Every row comes from one small tree of marks. The marks that hang from a mark follow it in brackets, in alphabetical order. Every link used is in the known rows. Which tree was each row made from?
Known rows:
pesed(meneb(dode)): [-0.523 -0.073 -2.389 -2.230 -1.829  0.804  0.966 -1.287  3.363  1.500
 -0.637  0.826  0.712 -1.410 -1.216 -1.606  1.353 -1.422  0.537]
zevu(bodor seka(dode(meneb))): [ 0.667 -0.583 -3.053  3.474 -1.468  0.018 -3.030 -2.318  1.632 -0.343
 -1.370 -1.050 -1.439 -2.367 -1.490  1.059 -1.498 -1.912  5.431]
pide(firara seka(zevu)): [-0.503 -1.291 -5.488  0.834 -0.327 -4.814 -3.953  2.605 -0.576 -0.110
 -4.590 -4.751  0.289 -5.307 -2.067  4.144  3.106 -2.705  2.016]
pide(firara seka(dode(meneb(pesed)) zevu(bodor))): [ 0.963 -2.905 -7.444 -0.667 -2.005 -4.559 -4.709  1.850  1.809 -0.721
 -7.228 -5.240  0.455 -6.785 -4.773  6.233  0.404 -3.293  3.685]
zevu(bodor seka(pide)): [-0.772 -0.628 -0.950  2.757 -2.214  1.392 -4.163 -2.112  3.090 -1.276
  1.281 -0.316 -3.041 -0.825 -1.020  2.319 -0.009 -0.729  4.574]
pide(firara(dode(meneb))): [ 0.183 -0.435 -2.867  1.103 -1.070 -1.103 -1.519  2.441  1.719  0.251
 -4.897 -3.737  2.969 -3.509 -1.765  1.097 -0.616 -1.994  2.959]
pide(firara(dode(meneb)) seka): [ 2.124 -0.195 -4.411  1.229 -1.782 -2.321 -2.681  3.568  2.289  0.345
 -6.296 -6.393  1.055 -6.254 -3.298  2.140  1.253 -2.660  3.237]
pide(firara seka): [ 2.031 -0.541 -3.632  0.639 -0.294 -3.364 -2.729  2.265  0.966  0.172
 -3.023 -4.365  0.073 -4.971 -1.644  2.121  0.840 -2.155  0.141]
seka(zevu): [-2.765 -0.851 -2.078  0.175 -0.078 -1.600 -1.427  0.352 -1.761 -0.343
 -1.698 -0.426  0.266 -0.546 -0.574  2.289  2.561 -0.567  1.993]
seka(dode(meneb(pesed)) pide zevu): [-3.460 -2.499 -5.510 -5.959 -2.345  0.624 -2.212  1.862  4.335 -2.960
 -6.167 -2.940 -0.682 -0.883 -4.141  5.345  2.658 -1.082  4.999]
pide(firara(dode) seka): [ 2.219  0.041 -3.302  0.473 -2.179 -1.463 -2.732  3.452  1.415 -0.943
 -6.417 -5.000  0.228 -4.564 -2.280  2.743  0.642 -1.649  1.756]
firara(dode(meneb)): [ 0.118  0.417 -0.876  0.596 -1.781  1.156 -0.038  1.488  1.472 -0.001
 -3.694 -2.295  1.203 -1.411 -1.834 -0.002  0.482 -0.557  3.331]
firara(dode(meneb(pesed))): [ 1.108 -0.630 -1.054 -1.361 -2.988  1.845  0.372  1.831  2.395 -1.222
 -4.316 -2.001  1.462 -0.546 -3.615  2.005 -0.770  0.476  3.274]
pesed(meneb): [ 0.011 -0.130 -1.554 -0.413  1.006  0.479  0.475 -0.772  1.774  1.003
  0.429 -0.008 -0.629 -1.684 -0.640 -1.559  1.386 -1.655  0.819]
dode(meneb(pesed)): [ 1.072 -1.347 -1.613 -1.388 -0.984 -0.248  0.474  0.829  2.115  0.042
 -0.663 -1.358  1.395 -1.099 -3.218  1.312 -0.616 -0.076  1.664]
zevu(bodor seka(dode(meneb) pide(firara))): [-0.741 -1.472 -5.150  1.685 -1.821 -0.292 -5.292 -0.824  5.044 -1.067
 -3.110 -3.359 -1.232 -3.937 -2.163  3.105 -0.966 -3.208  6.387]
pide(seka(dode)): [ 1.954  0.187 -2.909 -2.155 -1.093 -0.484 -1.148  1.164  1.207 -1.344
 -4.564 -2.947 -2.496 -2.438 -1.505  1.511  0.959 -1.116  0.706]
pide(firara seka(dode)): [ 2.086 -0.541 -5.024 -1.606 -0.748 -2.435 -2.692  2.299  1.546 -1.046
 -6.161 -4.612 -0.507 -4.688 -1.698  2.658 -0.065 -2.396  0.588]

Write each row's tree:
[ 0.873 -0.371 -1.871  2.790 -1.854  0.942 -3.039 -2.589  0.678 -1.485
 -1.584  0.243 -2.327 -0.765 -0.509  1.790 -2.261 -0.915  4.045] -> zevu(bodor seka(dode))
[ 0.035 -2.075 -7.381  1.016 -0.763 -5.237 -5.087  1.545  0.973  0.459
 -6.593 -5.500  0.171 -7.571 -3.127  4.480  1.461 -4.264  3.834] -> pide(firara seka(dode(meneb) zevu(bodor)))
[ 2.101 -0.870 -6.157 -0.884 -0.250 -3.356 -2.645  2.634  2.503  0.139
 -6.097 -5.983  0.316 -6.347 -2.646  1.960  0.549 -3.449  2.062] -> pide(firara seka(dode(meneb)))
[ 0.456 -2.368 -8.122 -2.478 -1.505 -4.168 -3.561  3.302  1.810 -1.307
 -8.204 -6.118  0.801 -6.002 -4.737  5.765  1.785 -3.066  3.757] -> pide(firara seka(dode(meneb(pesed)) zevu))
[ 0.179 -2.372 -5.357 -0.114 -3.024  0.377 -4.956 -0.488  5.958 -2.228
 -3.732 -3.095 -1.053 -3.093 -3.779  4.840 -2.187 -2.164  6.298] -> zevu(bodor seka(dode(meneb(pesed)) pide(firara)))
[ 1.683 -1.473 -3.216  1.686 -2.572  0.766 -2.629 -2.023  2.454 -1.440
 -2.040 -0.861 -1.122 -1.523 -3.091  2.858 -2.619 -0.936  5.407] -> zevu(bodor seka(dode(meneb(pesed))))
[-2.228 -1.420 -2.829 -0.307 -1.065 -1.150 -2.672 -1.034 -0.950 -0.914
 -4.124  0.125 -0.785 -1.150 -0.617  3.369  0.080 -1.226  2.415] -> seka(dode zevu(bodor))
[-2.785 -3.767 -6.587 -3.481 -2.533 -1.696 -4.857  1.222  4.656 -1.983
 -6.617 -3.481  0.623 -3.859 -4.296  6.783  0.151 -2.660  4.895] -> seka(dode(meneb(pesed)) pide(firara) zevu(bodor))
[ 0.056 -1.785 -4.811  2.607 -0.817 -5.135 -5.183  1.302 -0.536  0.493
 -3.473 -3.897 -0.074 -6.266 -2.082  4.617  1.665 -2.901  1.919] -> pide(firara seka(zevu(bodor)))
[ 2.945 -1.679 -6.258 -2.716 -1.479 -2.640 -2.347  3.016  3.372 -1.084
 -6.724 -5.727  0.506 -5.429 -4.271  3.776 -0.511 -2.509  1.918] -> pide(firara seka(dode(meneb(pesed))))
[-3.377 -2.445 -5.272 -2.982 -3.239 -0.422 -3.718  3.621  4.060 -2.460
 -7.127 -4.541  1.603 -2.622 -4.389  6.283  2.360 -1.476  5.581] -> seka(pide(firara(dode(meneb(pesed)))) zevu)
[-4.222 -1.597 -5.121 -1.280 -2.031 -1.097 -4.054  3.257  3.273 -1.338
 -6.459 -4.680  1.348 -3.460 -2.808  4.521  3.502 -2.400  5.753] -> seka(pide(firara(dode(meneb))) zevu)
[ 1.078 -2.341 -5.771  1.346 -3.497 -3.536 -4.726  2.975  1.588 -0.638
 -7.486 -5.662  1.190 -6.715 -5.371  6.430  0.986 -2.461  4.879] -> pide(firara(dode(meneb(pesed))) seka(zevu(bodor)))
[-1.239 -0.615 -3.578  1.110 -1.319  0.291 -3.912  0.516  3.536 -1.899
 -1.284 -2.799 -1.044 -1.595 -1.172  2.673  0.958 -1.496  4.584] -> zevu(seka(pide(firara)))
[-3.901 -2.066 -4.629 -2.050 -1.601 -0.567 -3.980 -0.201  3.383 -0.852
 -4.416 -2.251 -1.329 -2.754 -2.355  3.813  2.259 -2.500  5.105] -> seka(dode(meneb) pide zevu(bodor))
[-1.362 -0.070 -3.159 -1.608 -1.992  2.826 -2.620 -0.269  3.878 -3.379
 -3.103 -1.702 -3.183  0.532 -1.178  2.362  0.900 -0.686  5.085] -> zevu(seka(dode pide))
[-0.538 -0.570 -4.794 -1.978 -1.164 -1.818 -2.392  1.600 -0.311 -1.646
 -6.104 -3.300 -2.258 -2.834 -2.015  3.707  3.306 -1.578  2.528] -> pide(seka(dode zevu))
[-3.826 -2.437 -3.704  0.230 -1.205 -2.455 -5.311  0.519  2.054 -0.476
 -2.413 -1.955  0.071 -3.159 -1.341  5.017  1.494 -2.355  2.871] -> seka(pide(firara) zevu(bodor))
[-0.490 -0.802 -5.948 -1.243 -0.772 -2.697 -2.403  1.825  0.513 -0.453
 -6.019 -4.710 -1.306 -4.443 -3.038  3.004  4.006 -2.620  3.932] -> pide(seka(dode(meneb) zevu))
[-0.442 -1.158 -4.420 -2.692 -2.731  2.618 -2.329  0.240  5.631 -3.360
 -3.539 -2.739 -2.068 -0.370 -3.653  3.482  0.427 -0.760  6.477] -> zevu(seka(dode(meneb(pesed)) pide))
[ 0.008 -1.049 -2.772  2.038 -1.198 -3.108 -3.580  0.131 -1.019  0.348
 -1.884 -2.220 -1.917 -3.924 -1.942  3.592  2.782 -1.497  2.039] -> pide(seka(zevu(bodor)))
[-1.547 -1.278 -5.155 -3.678 -0.678 -0.435 -2.579  2.054  5.581 -1.066
 -5.276 -4.330  0.426 -3.309 -1.924  2.074  0.373 -2.911  3.099] -> seka(dode(meneb) pide(firara))
